Known rows, with every step that occurs
a -> y -> g -> w: |  0.32 |  2.91 | -0.87 | -2.54 |  0.10 |  2.18 | -1.35 | -1.51 | -1.04 |  0.41 |  0.58 | -1.83 |  2.59 |  3.74 | -3.70 |  1.89 |  1.51 | -0.94 |  2.41 | -0.82 |  0.91 |
s -> n: | -1.27 | -0.67 |  3.55 | -1.00 |  3.12 | -0.75 | -2.20 |  0.59 |  0.68 |  0.53 | -1.00 | -1.50 | -0.32 | -0.31 | -1.57 | -1.96 | -0.42 | -4.92 |  2.17 | -3.71 |  1.95 |
a -> h: | -2.24 |  1.00 |  1.86 | -0.26 |  4.38 | -0.61 | -1.81 | -1.28 |  1.05 | -0.07 | -2.29 |  2.54 |  1.55 |  3.28 | -2.96 |  0.84 |  0.36 | -3.76 |  2.19 | -4.19 |  0.84 |
v -> a -> y: |  0.90 | -1.15 |  1.81 | -0.97 |  4.87 | -3.06 | -3.00 |  0.67 | -0.31 | -1.48 | -0.55 |  2.23 |  1.32 |  1.53 | -4.14 |  1.93 | -0.27 |  1.49 |  1.78 | -3.82 | -0.78 |
v -> a -> y -> g: |  1.42 |  3.34 |  0.99 | -2.27 |  4.24 | -1.32 | -2.66 |  0.17 |  0.55 | -2.82 | -0.78 |  0.93 |  1.86 |  1.23 | -4.72 |  2.03 |  0.93 |  1.59 |  1.78 | -2.64 | -0.12 |
s -> n -> w: | -1.30 |  0.33 |  4.72 | -0.53 |  1.43 | -1.30 | -1.40 |  0.66 | -0.58 |  0.74 | -1.37 | -0.62 | -1.80 | -0.10 |  1.26 | -2.17 |  0.14 | -6.22 |  2.32 | -1.23 |  2.39 |
h -> a -> y: | -0.32 | -0.36 |  2.42 | -1.20 |  2.98 | -0.69 | -2.89 |  0.93 | -1.43 |  0.49 | -0.44 |  1.92 |  0.91 |  3.10 | -3.54 |  2.01 | -1.43 |  1.07 |  0.88 | -1.15 | -1.29 |
h -> n -> w -> g -> y: |  1.88 |  2.13 | -1.61 | -2.40 | -1.87 | -0.62 |  0.65 |  0.24 | -2.41 |  2.51 |  0.49 | -2.24 |  0.31 | -0.24 | -1.94 | -2.88 | -0.69 | -0.73 |  3.50 |  2.91 |  2.76 |
n -> v -> a: |  1.61 | -4.44 |  1.74 |  0.38 |  3.07 | -1.44 | -2.98 |  2.44 |  1.88 |  0.72 | -0.70 |  3.62 | -0.90 |  2.57 |  0.69 | -0.12 |  1.41 | -3.57 |  0.05 | -2.45 |  0.28 |
n -> w -> g -> y: |  1.99 |  1.13 | -0.14 | -1.58 | -0.35 | -1.00 | -1.75 |  2.64 | -2.45 |  3.41 |  3.34 | -2.66 |  2.08 |  0.90 | -1.56 | -2.11 | -0.13 | -1.05 |  3.07 |  1.69 |  2.60 |
v -> a: |  0.66 | -0.94 |  2.29 |  1.00 |  4.21 | -1.98 | -2.44 |  1.15 |  1.15 |  0.48 | -1.35 |  2.65 | -0.17 |  1.52 | -2.15 |  0.36 |  1.07 | -2.47 |  1.36 | -3.75 |  1.09 |
h -> n -> v: |  0.79 | -2.28 | -1.37 | -1.61 |  0.45 |  0.64 | -0.51 | -0.32 |  0.79 |  0.70 | -2.50 |  2.13 | -2.15 |  1.85 |  0.21 | -1.17 |  0.79 | -4.17 |  1.12 | -0.66 | -0.11 |
g -> y -> a -> h -> n: | -0.85 |  2.81 | -1.90 | -2.46 |  2.16 |  0.15 |  1.59 | -2.22 |  0.95 | -0.10 |  1.01 |  1.82 |  1.42 |  1.48 | -4.10 | -1.96 | -1.24 | -0.62 | -1.53 | -3.41 |  1.38 |
w -> g -> y -> a -> h: |  0.38 |  1.56 | -0.70 | -2.06 |  2.40 | -0.52 | -1.23 |  0.22 | -0.21 |  2.74 |  5.84 |  0.06 |  5.59 |  2.06 | -4.26 | -1.49 | -2.80 |  0.10 |  0.13 | -3.75 |  3.04 |
z -> v -> a -> h -> n -> w: | -1.78 |  1.16 |  2.91 |  0.59 |  3.41 | -1.13 |  1.49 | -1.21 |  2.17 | -3.23 | -8.90 |  7.05 | -2.81 |  2.36 | -1.35 | -0.10 |  0.36 | -2.59 |  3.17 | -2.93 | -0.67 |
a -> y -> g -> w -> n: |  0.22 |  3.96 | -1.70 | -2.16 | -0.94 |  1.90 | -0.84 | -2.62 |  0.19 |  0.15 | -0.28 | -2.21 |  2.04 |  2.15 | -2.69 |  0.79 |  0.98 | -3.74 |  3.51 |  0.32 |  2.13 |
z -> v -> a -> h -> n: | -1.85 |  0.08 |  1.77 |  0.22 |  5.26 | -0.48 |  0.62 | -1.60 |  3.36 | -3.61 | -8.44 |  6.56 | -1.34 |  2.08 | -4.31 | -0.01 | -0.12 | -1.34 |  2.75 | -5.85 | -1.31 |
g -> y -> a -> h: | -0.93 |  1.75 | -0.19 | -1.63 |  3.25 | -0.14 | -1.16 |  0.09 |  1.02 |  1.27 |  3.97 |  1.64 |  3.55 |  2.61 | -3.79 | -1.03 | -0.62 | -0.91 | -2.14 | -4.66 |  1.07 |
y -> g -> w -> n: | -0.04 |  4.17 | -1.32 | -0.43 | -1.70 |  2.88 | -0.70 | -2.25 |  1.95 |  2.03 | -0.93 | -1.99 |  0.78 |  2.27 | -0.73 | -0.76 |  2.23 | -7.79 |  3.02 |  0.36 |  3.63 |
y -> a -> h -> n -> w: | -1.52 |  3.71 |  1.12 | -0.67 |  1.17 | -0.85 |  1.83 | -3.16 | -0.27 |  0.11 | -1.74 |  4.72 | -0.76 |  2.35 |  0.73 | -0.70 | -1.04 | -4.29 |  0.03 | -2.07 |  1.97 |

Rows
|  0.86 |  1.11 | -0.90 | -1.51 |  1.89 | -0.20 | -2.63 |  1.90 | -0.12 |  3.16 |  6.01 | -0.28 |  2.10 |  1.63 | -3.15 | -1.67 |  0.02 | -0.75 | -2.47 | -3.45 |  0.96 | : g -> y -> a
|  0.31 |  3.88 |  0.08 | -1.40 | -1.28 |  2.97 | -0.42 | -1.84 |  0.38 |  0.94 | -1.04 | -0.87 |  1.15 |  3.13 | -1.99 |  1.31 | -0.13 | -2.97 |  2.38 |  2.52 |  1.94 | : h -> a -> y -> g -> w -> n
|  2.00 |  1.03 | -0.64 | -2.60 |  1.91 | -1.02 | -2.48 |  0.37 |  2.68 | -2.96 | -0.92 |  1.59 |  0.60 |  0.81 | -0.99 |  0.25 |  0.88 | -2.19 |  1.65 | -0.21 | -0.01 | : w -> n -> v -> a -> y -> g
|  1.04 | -4.97 |  0.01 | -0.32 | -0.14 | -0.47 | -1.25 | -0.23 |  1.29 |  0.48 | -0.69 |  2.00 |  0.39 |  2.65 |  0.89 |  0.31 |  0.36 | -4.16 |  2.15 | -0.02 |  1.37 | : g -> w -> n -> v -> a -> y
|  0.55 |  1.28 |  0.64 | -1.00 |  2.32 |  1.61 | -1.77 |  0.35 |  1.45 | -1.85 | -2.63 |  2.12 |  1.52 |  3.86 | -4.77 |  2.09 |  1.14 |  0.83 |  2.22 | -3.70 | -0.99 | : z -> v -> a -> y -> g -> w
|  1.87 | -3.63 | -0.25 | -2.30 |  2.46 | -1.92 | -0.57 | -0.24 |  0.20 | -2.57 | -2.91 |  3.95 | -1.04 |  1.37 | -1.68 |  0.35 | -0.47 |  1.03 |  1.24 | -1.30 | -1.24 | : h -> n -> v -> a -> y
|  1.13 |  1.85 |  0.27 | -1.04 |  1.20 | -2.22 |  2.57 | -1.51 | -0.21 | -0.62 | -2.51 |  1.26 |  1.04 |  0.30 | -2.44 | -2.16 | -1.22 |  0.16 |  3.85 |  1.54 |  3.36 | : v -> a -> h -> n -> w -> g -> y
|  1.85 |  0.11 | -1.15 | -2.20 |  1.21 | -0.51 | -2.51 |  2.37 | -1.25 |  3.28 |  4.07 | -3.21 |  3.49 |  0.65 | -4.54 | -1.94 | -0.60 |  0.00 |  2.71 | -1.13 |  2.27 | : w -> g -> y
| -0.07 |  3.54 |  0.60 | -1.34 |  0.24 | -1.30 |  1.83 | -3.20 | -1.38 |  1.63 |  0.34 |  3.27 |  1.65 |  1.60 |  0.33 | -1.09 | -2.79 | -3.30 |  2.23 | -1.25 |  4.04 | : y -> a -> h -> n -> w -> g
| -0.78 |  3.86 | -0.70 | -2.02 |  0.60 | -0.29 |  2.22 | -1.70 | -0.37 |  0.50 |  0.76 |  2.45 |  0.16 |  1.73 | -1.07 | -1.97 | -0.92 | -1.71 | -1.13 | -0.61 |  1.51 | : g -> y -> a -> h -> n -> w
| -1.97 |  1.78 |  0.17 | -1.07 |  3.21 | -0.01 |  0.84 | -3.28 |  0.85 | -1.47 | -4.97 |  2.80 | -0.30 |  2.20 | -3.20 | -0.11 |  0.02 | -3.01 |  2.73 | -3.05 |  0.83 | : a -> h -> n
| -0.11 |  0.38 |  0.12 |  0.69 |  0.25 |  2.14 |  0.70 | -2.45 |  4.90 | -0.71 | -3.19 |  2.66 |  0.66 |  3.75 |  1.33 | -0.14 |  2.21 | -7.83 |  1.66 |  0.21 |  3.82 | : y -> g -> w -> n -> v -> a -> h
|  0.02 |  3.00 | -0.87 | -2.39 | -0.02 | -0.53 |  2.06 | -1.58 | -1.46 |  0.59 | -1.40 | -0.54 |  1.59 |  0.96 | -2.50 | -2.47 | -1.31 | -0.79 |  4.10 |  1.96 |  2.94 | : a -> h -> n -> w -> g -> y
|  1.24 |  2.96 | -0.42 | -1.23 |  0.38 |  0.63 | -0.77 | -2.11 |  1.45 | -1.19 | -1.26 | -0.45 |  1.60 |  1.56 | -2.52 |  0.94 |  1.14 | -2.55 |  3.21 | -0.15 |  2.42 | : v -> a -> y -> g -> w -> n
|  1.50 | -3.47 |  0.02 | -0.46 |  1.71 | -1.08 | -0.30 |  0.22 |  1.97 | -0.57 | -3.65 |  4.10 | -2.49 |  1.38 |  0.45 | -0.90 |  0.95 | -3.06 |  0.68 | -1.22 |  0.46 | : h -> n -> v -> a
| -0.74 | -0.34 | -0.36 |  0.83 | -0.99 |  1.22 | -0.99 | -1.50 |  1.03 |  3.33 | -0.93 | -0.83 | -0.01 |  2.40 |  0.10 | -0.86 |  1.20 | -7.86 |  3.24 | -0.75 |  3.31 | : g -> w -> n
|  1.84 | -0.34 | -0.78 |  0.38 | -1.35 |  2.12 | -0.68 | -0.48 |  3.84 |  1.02 | -1.25 |  1.10 | -0.41 |  2.56 |  2.31 | -0.96 |  2.76 | -7.82 |  1.28 |  1.35 |  3.70 | : y -> g -> w -> n -> v -> a
|  2.45 |  1.82 | -0.28 | -1.69 | -0.86 | -1.33 | -1.48 |  2.42 | -2.42 |  4.66 |  7.32 | -1.14 |  2.86 |  0.91 | -0.60 | -2.36 | -1.74 | -1.00 | -0.23 |  0.24 |  3.43 | : n -> w -> g -> y -> a
|  0.40 |  2.52 |  0.51 | -1.56 |  0.69 | -1.12 | -0.28 |  0.61 | -1.35 |  3.11 |  5.32 |  0.57 |  4.39 |  2.19 | -1.34 | -1.61 | -2.30 | -1.07 |  0.37 | -1.01 |  3.61 | : n -> w -> g -> y -> a -> h
| -0.74 | -2.46 |  1.66 |  0.79 |  3.46 | -1.58 | -1.08 | -0.48 |  4.45 | -1.27 | -3.54 |  5.07 | -0.30 |  1.97 |  0.88 | -0.66 |  0.33 | -6.57 |  1.71 | -2.29 |  1.41 | : w -> n -> v -> a -> h
| -1.17 |  0.81 |  1.48 |  0.06 |  4.56 | -1.77 |  1.25 | -3.26 |  2.09 | -2.43 | -6.21 |  4.90 | -0.48 |  1.35 | -3.04 |  0.13 |  0.16 | -2.18 |  2.47 | -3.52 |  1.26 | : v -> a -> h -> n
| -0.69 | -3.93 |  1.19 |  1.77 |  0.92 |  0.74 |  0.05 | -1.90 |  4.00 |  0.64 | -3.31 |  3.88 |  0.03 |  3.80 |  2.02 | -0.46 |  0.90 | -8.18 |  2.07 | -1.00 |  3.19 | : g -> w -> n -> v -> a -> h
|  2.52 |  2.81 | -1.90 | -2.43 | -1.92 | -0.72 |  0.94 |  0.04 | -2.62 |  3.46 |  4.38 | -0.85 |  1.17 | -0.05 | -0.72 | -3.24 | -1.93 | -0.44 |  0.59 |  1.35 |  3.43 | : h -> n -> w -> g -> y -> a
|  0.33 |  2.74 |  0.91 | -1.50 | -0.28 |  3.22 | -0.90 | -1.03 | -0.74 |  1.17 |  0.03 | -0.39 |  1.75 |  4.73 | -3.19 |  2.39 |  0.33 | -0.16 |  0.97 |  1.43 |  1.06 | : h -> a -> y -> g -> w
|  0.99 |  0.47 | -2.22 | -2.71 | -2.06 |  2.71 | -1.14 | -1.15 |  0.92 |  0.32 |  0.26 | -1.13 |  1.44 |  3.06 |  0.12 |  0.31 |  1.20 | -4.88 |  2.06 |  1.58 |  1.46 | : a -> y -> g -> w -> n -> v
|  2.42 | -0.52 | -1.81 | -2.62 | -0.82 |  1.75 |  1.26 | -2.26 |  0.96 | -1.91 | -2.72 |  1.64 |  0.01 |  3.00 | -1.13 |  0.95 |  1.14 | -0.34 |  1.22 |  1.37 |  0.87 | : h -> n -> v -> a -> y -> g -> w
|  1.45 | -0.72 | -2.76 | -3.46 |  0.11 |  0.55 |  1.28 | -0.69 |  0.48 |  1.57 |  3.36 |  1.53 |  3.54 |  1.61 | -1.96 | -2.86 | -2.92 | -0.41 | -0.72 | -1.24 |  2.66 | : w -> g -> y -> a -> h -> n -> v
| -1.20 | -1.63 | -0.39 | -1.46 |  1.99 |  0.41 |  0.60 | -2.10 |  1.78 | -1.07 | -4.45 |  4.04 | -0.75 |  3.10 | -0.67 | -0.60 |  0.27 | -4.21 |  1.41 | -1.80 |  0.11 | : a -> h -> n -> v
| -2.05 | -0.86 |  3.45 |  0.96 |  6.32 | -0.95 | -1.93 |  0.67 |  3.49 | -2.18 | -5.42 |  6.17 |  0.43 |  3.31 | -3.97 |  0.82 |  0.34 | -1.92 |  2.24 | -7.09 | -1.28 | : z -> v -> a -> h
| -0.01 | -0.45 | -2.50 | -2.77 |  0.84 |  0.88 |  1.22 | -0.82 |  1.73 |  0.51 |  1.65 |  3.11 |  0.88 |  2.49 | -1.36 | -2.16 | -1.07 | -1.43 | -2.75 | -1.96 |  0.49 | : g -> y -> a -> h -> n -> v
